Each row comes from the steps of one walk. Every step used is in the known rows, and no mark comes twice. Write the walk behind each row, first mark first.
Known rows:
c > p > z > r > s: [ 1.80 -0.76  1.62 -4.49  1.01  0.46  2.18  3.59  1.05 -3.56  0.29 -0.04
 -0.65  0.14  0.81  0.90  2.75  1.11 -2.17 -0.77]
b > s > q > c: [ 4.52  1.26  1.57 -2.71  0.89  1.56  3.15  2.66 -2.65 -1.30  2.35 -1.64
 -0.07  0.08  0.71  3.08  2.64 -0.40 -1.82 -2.61]
z > r > c: [ 3.12  1.57  2.79 -5.15  0.69  3.09  2.47  3.03 -0.61 -2.33  2.35 -0.66
  0.32 -0.20  1.32  1.43  1.39 -0.16 -2.78 -0.63]
q > c > p > z: [ 2.79  0.21  1.92 -3.42  0.94  0.10  0.96  3.91 -1.11 -1.89  0.79 -1.16
 -0.29  0.08 -0.36  1.92  1.01  0.63 -2.24 -2.68]
q > z > r > s > b > c > p: [ 1.67 -1.09  0.99 -6.89  1.57  0.96  2.62  4.14  0.47 -2.14 -0.88  0.70
 -0.01 -0.04  2.98  2.82  2.45  0.88 -2.80  1.65]
z > r > s > b > c: [ 2.55  0.59  0.84 -6.15  0.69  1.56  2.90  3.01  1.13 -1.63  1.91  0.47
  0.88  0.20  1.80  2.32  2.40  0.47 -2.40 -1.16]
z > r: [ 2.40  0.92  2.21 -2.82  0.47  2.46  2.61  1.89  0.72 -1.44  1.13 -0.71
 -0.30 -0.41  2.16  1.50  1.67  0.74 -2.73 -0.30]
r > s > q > c > p: [ 3.52  0.93  1.99 -4.00  1.62  0.24  2.61  3.49  0.19 -4.53  1.49  0.20
  1.29  0.02  0.10  2.87  2.51 -0.31 -2.38  0.02]
q > z > r > s > b: [ 1.61 -0.70  0.93 -4.73  1.42  1.48  3.32  3.13  1.38 -1.96 -0.08  0.46
 -0.17  0.06  2.98  2.20  2.70  0.42 -2.34  0.55]
p > z > r > s > b > c: [ 2.35  0.17  0.24 -4.60  1.32  1.23  2.40  2.16  0.89 -1.13  1.84  0.36
 -0.85  0.61  0.42  1.52  2.05  0.42 -2.44 -3.77]
r > c > p: [ 2.88  0.50  2.34 -6.07  0.70  1.70  1.43  4.00 -1.99 -2.88  1.74 -1.07
  0.24 -0.42 -0.36  1.56  1.15 -0.83 -2.13  0.08]
p > c: [ 3.19  0.23  0.79  0.06  1.01  1.88  2.27  1.24  0.76 -3.03  1.09 -0.67
 -0.76 -0.79  1.60  2.13  0.73  0.38 -3.39  0.13]
b > z > q > c > p: [ 3.95  1.25  2.90 -2.85  0.88  3.03  1.05  4.67 -1.65 -1.95  0.31 -0.87
 -0.41  0.22  0.06  2.49  0.98  0.28  0.06 -0.73]
s > b > z > r > c > p: [ 2.52  0.27  1.14 -6.26  0.38  2.04  1.55  4.56 -0.49 -1.97  1.31  0.06
 -0.26  0.51  0.30  2.26  3.18 -1.24  0.61 -1.67]
b > z: [ 2.71  1.42  0.81 -1.56  1.43  3.87  1.71  3.46 -1.38 -1.18 -0.06 -0.99
 -1.67 -0.07  0.15  1.22  1.33 -0.64 -0.92 -0.70]
b > s: [ 3.28  0.44  0.64 -3.04  0.42  2.45  3.33  2.69 -2.16 -0.01  1.89 -2.13
 -0.77 -0.15  1.32  1.47  2.19  0.24 -1.84 -2.14]
p > z: [ 2.11  0.12  0.48 -0.65  1.18  1.52  1.78  0.77 -0.11 -0.21  1.32 -1.11
 -2.19 -0.04 -0.60  0.80  0.93 -0.13 -2.40 -3.78]
b > z > q > c: [ 4.18  1.89  2.61 -1.83  1.02  3.73  1.35  3.83 -1.69 -1.14  0.86 -1.00
 -0.57  0.26  0.02  2.41  0.51  0.01 -0.18 -1.64]
q > z > r: [ 1.70 -0.26  1.81 -2.89  1.37  2.36  2.82  2.40  0.27 -1.21 -0.81 -0.40
 -1.14 -0.48  3.17  1.96  1.57  0.78 -3.16  1.26]

Write each row's walk:
[ 3.36  0.63  1.63 -3.55  1.91 -0.02  2.47  3.17  0.27 -4.43  1.56  0.31
  0.58  0.33 -0.47  2.49  2.55 -0.30 -2.33 -1.31] : r > s > q > c > p > z
[ 3.22  0.23  1.07 -5.61  0.73  1.03  2.18  4.99  0.39 -2.78  1.67  0.37
  1.17  0.79 -0.21  2.61  2.79 -0.28  0.55 -1.79] : r > s > b > z > q > c > p
[ 3.71 -0.11  2.23 -5.60  1.36  1.80  3.53  3.95 -2.49 -3.07  0.89 -0.76
 -0.49  0.02  2.14  2.90  3.77 -0.33 -1.90  0.61] : b > s > q > z > r > c > p
[ 2.12 -0.66  0.03 -5.97  0.11 -0.12  0.79  2.20 -0.73  0.68  1.13 -0.50
 -0.28 -0.32 -0.01  3.38  1.45 -0.41 -1.48 -1.73] : s > b > c > p
[ 2.30 -0.01  1.18 -7.25  0.57  0.86  2.65  3.79  1.22 -2.58  1.31  0.61
  1.04  0.17  1.82  2.38  2.86  0.77 -2.17 -0.17] : z > r > s > b > c > p
[ 3.28  0.13  2.77 -5.30  0.79  1.52  1.24  3.20 -1.62 -2.62  2.23 -0.84
 -0.44 -0.02 -1.07  1.56  0.94 -0.56 -1.42 -1.65] : r > c > p > z > q
[ 3.57  1.40  2.16 -1.19  0.91  4.04  1.64  2.80 -1.03 -0.85  0.58 -0.91
 -1.32  0.00  0.20  1.95  0.90 -0.24 -0.05 -0.81] : b > z > q
[ 2.83  0.77  3.20 -6.44  0.55  2.23  2.17  4.12 -0.63 -3.37  1.56 -0.50
  0.52 -0.27  1.44  1.57  1.94  0.20 -2.49  0.61] : z > r > c > p
[ 1.84 -0.24  1.51 -4.09  1.80  2.29  3.42  3.28  0.88 -2.58 -0.62  0.20
 -0.32 -0.17  3.21  1.73  2.13  0.89 -3.26  1.64] : q > z > r > s
[ 2.69 -0.65  0.30 -6.07  0.79  0.11  1.99  2.78  0.61 -1.26  2.05  0.43
  0.37  0.47 -0.43  2.75  1.94  0.09 -1.13 -2.53] : r > s > b > c > p > z > q
[ 3.19  0.05  1.52 -4.13 -0.05  1.16  0.99  3.78 -0.50 -0.63  1.34 -0.42
 -0.07  0.48 -0.30  3.23  2.19 -0.67  1.40 -2.65] : s > b > z > q > c > p
[ 3.49  1.62  2.38 -4.58  1.90  2.84  2.37  5.85 -0.33 -4.96 -0.07  0.54
  0.20  0.56  1.16  2.12  3.20  0.07 -1.05  0.70] : b > z > r > s > q > c > p
[ 3.95  1.63  2.38 -1.05  1.22  0.85  1.77  1.19 -0.92 -2.06  1.81 -0.76
  0.08 -0.35 -0.16  3.57  1.34 -0.91 -2.49 -1.51] : s > q > c
[ 2.08 -0.38  2.56 -5.81  1.52  2.17  2.39  4.19 -0.71 -2.82 -0.51 -0.18
 -0.48 -0.35  2.65  2.01  1.82  0.31 -2.93  1.97] : q > z > r > c > p
[ 3.00  1.18  2.27 -3.47  1.24  1.88  3.55  2.17  1.60 -3.90  1.64  0.48
  0.63 -0.06  1.93  2.13  2.96  0.27 -2.78  0.43] : z > r > s > q
[ 3.47 -0.02  1.02 -2.29  1.38  1.87  3.57  2.03 -2.13 -1.15  0.78 -1.26
 -1.31 -0.18  1.81  2.90  3.05 -0.47 -1.95 -0.52] : b > s > q > z
[ 3.11  1.01  1.21 -2.32  1.61  1.28  3.18  1.60  0.81 -3.45  1.83  0.18
  0.42 -0.17  0.18  2.39  2.43 -0.78 -2.50 -0.08] : r > s > q
[ 2.88  0.44  2.25 -4.93  1.19  0.26  1.86  5.02 -0.15 -3.44  1.02 -0.33
  0.58  0.45  0.49  1.63  1.87  1.18 -2.44 -1.98] : q > c > p > z > r > s
[ 3.30  0.97  2.88 -5.02  1.22  0.91  3.03  3.86  1.10 -4.90  1.25  0.54
  1.37  0.09  1.75  2.54  3.12  0.69 -2.66  0.72] : z > r > s > q > c > p
[ 3.48  0.74  2.94 -2.58  1.29 -0.05  1.59  2.31 -0.32 -3.43  1.08 -0.18
 -0.22 -0.01  0.20  3.24  2.42 -0.10 -2.31 -1.40] : s > q > c > p > z > r
